Each row was made from one walk, in order. Every step used is in the known rows, and no mark comes twice. Write each row's walk.
(in the rows, 128 means zero)
Known rows:
fisula nubar roge vomu lebi pabut: [147 110 156 128 107  59 119 126  84 155  97 146 150  88 120  88 107 115
 118 161 141 152  63  80 109 160 118]
lebi pabut fisula nubar roge: [140  92 143 122 128  54  97 130 102 127  94 155 148 106 116 138 128 138
 141 141 134 173  80  77 110 138 106]
romiv fisula nubar roge vomu lebi: [147 129 142 151  89  76 135 121  98 166 121 154 152 132 132 107 122 148
 144 142 138 153  63  77 112 146 141]
romiv fisula: [104 142 130 135  97  93 114 121 121 112 102 174 176 142 124 141 126 155
 166 151 117 175  74  63 105 166 108]
vomu lebi pabut fisula: [103 104 132 140 128  61  88 143  82 135 110 166 153  46 129 115 107 121
 115 134 139 157  71  92 116 147 103]
lorom fisula nubar: [ 87  98 161 129 129 107 117  94 126 113 117 130 187 135 137 166 153 131
 154 144 104 220  85 110  82 186  99]
sukenar roge vomu lebi pabut: [145 123 150 125 103  72 133 140  84 143  90 151 153  83 122  83 110 105
 117 167 141 150  74  99  94 173 116]
pabut fisula romiv: [110  97 110 163 120  78  84 124 121 130 147 192 177  96 116 159 121 149
 141 117  93 165  87  97  84 136  96]
romiv fisula nubar: [131 120 144 133 127  88 113 116 130  98 117 144 187 105 132 169 136 151
 174 154 119 197  76  72  85 168 120]
nubar fisula: [ 99 151 156 125 112  80 128 119  90 114 101 200 131 174 116 105 124 132
 182 132  98 181 104  80  94 149 129]
roge nubar: [116 153 144 124  87  85 104 126 111 149 110 197 154 114 132 116 129  92
 169 121 110 155 122 118  98 174 101]
nubar fisula romiv: [120 119 139 153 118  76 118 108 119 120 130 200 156 165 100 130 117 145
 173 130  78 172  90  75  75 136 127]
sukenar roge madut fisula: [124 120 147 126  97  85 135 135 151 123 116 176 167 136 112 134 123 132
 188 144 126 175 110 103  96 151  98]
vomu lebi pabut fisula nubar: [130  89 144 136 151  61  93 134 100 117 124 139 169  27 136 148 122 126
 133 141 136 183  74  95  94 154 115]
roge madut fisula: [ 96 128 145 134  91  83 112 120 141 135 126 189 166 133 114 131 111 138
 186 131 116 173 103  92 114 149  90]
fisula nubar roge romiv: [127 140 135 141  86  71  99 100 114 136 122 171 156 124 104 115 126 105
 194 140 109 181  81  95 110 147  98]
lebi pabut: [104 122 149 114 109  76 101 127  95 118  79 168 160  92 115 108 109 117
 131 161 119 172  83  83 101 178  88]
nubar roge madut fisula romiv: [128  91 129 157  97  70 110 109 160 147 140 191 174 159  91 144 109 156
 175 131  97 160  87  73 101 124  99]
madut fisula: [ 88 135 148 120 106  88 117 136 139 129 110 197 181 156 132 136 110 173
 174 150 113 191  91  86 107 153 109]
madut fisula nubar: [119 116 156 120 133  84 117 130 143 112 123 162 193 117 139 165 124 166
 180 153 116 210  90  89  86 158 120]
lebi pabut fisula romiv: [121  84 116 153 131  64  79 129 113 125 133 181 179  76 107 145 107 133
 127 133 100 155  79  87  88 139  89]
nubar roge: [108 129 141 125  82  80 116 121 105 144  80 183 134 171 113 115 130 153
 151 140 117 176  91  77 112 151 108]
fisula nubar roge sukenar: [117 113 131 131  91  78 115  95 104 129 116 177 148 126 103 133 139 124
 187 120 117 178  79  72  87 141  78]
madut fisula romiv: [112 105 132 148 113  81 111 122 157 133 137 196 197 149 113 153 105 177
 166 144  89 180  80  81  86 140 111]
romiv fisula nubar roge: [141 111 144 127 108  73 121 115 126 122  92 150 159 158 116 148 137 161
 166 152 127 183  72  57 107 146 122]
pabut fisula: [ 87 124 120 138 116  84  84 139  92 124 124 193 157  86 136 143 127 137
 144 115 118 171  98 109 103 149  91]

Write each row's walk:
[132 135 135 144 115  82 104 105 129 103 134 147 194  96 122 155 130 122
 197 152 114 191  70  81  93 164 110] : roge romiv fisula nubar
[128  94 141 126 152  65  85 135 100 105 118 147 175  41 133 157 127 122
 141 142 127 184  85  98  89 158  98] : lebi pabut fisula nubar
[120 161 160 120 108  71 125 122  95 134 108 209 129 168 120  95 125  93
 194 117 102 154 122  96  97 148 129] : roge nubar fisula
[138 121 136 151  99  71 121 131  85 173 132 165 144 102 138 108 123 139
 132 125 139 151  75 101 110 139 132] : pabut fisula nubar roge vomu lebi
[155 136 138 128  89  80 124 120  95 148 113 174 164 166 125 121 132 138
 160 140 123 150  85  83 104 149 109] : romiv fisula nubar roge vomu
[154 117 138 121 108  63 105 133  74 152 113 175 156 122 123 111 124 117
 136 134 131 141  92  98 107 144  94] : lebi pabut fisula nubar roge vomu
[161 122 143 143 120  69 133 123 132 127 128 196 155 165 101 125 127 108
 184 130  87 152 110  96  62 138 134] : sukenar roge nubar fisula romiv
[143  88 145 133 128  51 106 131 101 140  99 143 144  92 120 130 123 141
 132 142 142 171  68  76 114 133 122] : vomu lebi pabut fisula nubar roge
[125  80 118 164 131  61  86 128 113 137 138 173 173  62 111 139 104 137
 119 132 109 154  65  85  93 135 105] : vomu lebi pabut fisula romiv
[132 109 155 116 115  69 124 126 138 134  98 166 162 166 120 145 126 173
 172 152 124 192  84  71 107 137 123] : madut fisula nubar roge
[156 130 137 137 121  83 122 117 137  93 127 137 193  98 119 158 140 118
 197 161 124 191  74  89  79 164 116] : sukenar roge romiv fisula nubar
[133 123 137 139  83  93 129 119 123 117 112 157 139 100 103 128 146  89
 172 132 122 167 121 119  79 172  87] : sukenar roge madut
[125 107 154 132 122  79 112 116 146 117 136 158 181  99 124 161 126 138
 189 139 118 195  99  96  93 155 105] : roge madut fisula nubar
[ 97 127 123 133  70  82 115  98  96 139 107 196 139 147  99 113 132 124
 182 116 115 166  81  71  96 140  69] : nubar roge sukenar
[139 127 145 148  88  78 132 122  90 172 120 161 142 122 134 101 124 140
 137 136 132 159  75  95 106 151 136] : fisula nubar roge vomu lebi
[119 153 123 145  75  75 108 107 119 130 109 178 168 161 102 116 118 125
 192 149 117 159  63  59 128 144 100] : nubar roge romiv fisula
[138 126 141 148 115  69 115 110 124 135 135 208 155 162 103 122 118 111
 183 119  80 151 106  88  78 135 127] : roge nubar fisula romiv
[118 106 133 135 141  81  89 131 108 108 133 158 172  61 142 171 138 137
 156 125 119 194  95 110  84 156 106] : pabut fisula nubar
[126 136 139 138  93  67 106 109 129 140 125 176 169 140 106 120 116 121
 203 145 112 182  78  88 117 137 103] : madut fisula nubar roge romiv
[146 152 135 120  85 102 141 143  93 135 107 182 160 141 131 109 140 115
 152 145 119 156 113 131  71 176 101] : sukenar roge vomu
[143  99 141 136 143  63  95 136  86 130 134 146 173  36 140 136 121 116
 131 136 137 165  76 104  94 153 111] : roge vomu lebi pabut fisula nubar
[108 121 146 130  84  72 117 119 142 148 112 189 153 165 104 124 112 146
 184 133 122 165  98  78 127 133  94] : nubar roge madut fisula
[131 112 149 124 105  75 116 116 117 130  93 158 144 145 118 140 138 152
 158 145 120 191  88  80  99 151 117] : fisula nubar roge
[147 103 155 125 128  80 129 129 155 108 129 146 181 102 123 165 135 133
 192 149 126 196 103 104  78 157 111] : sukenar roge madut fisula nubar
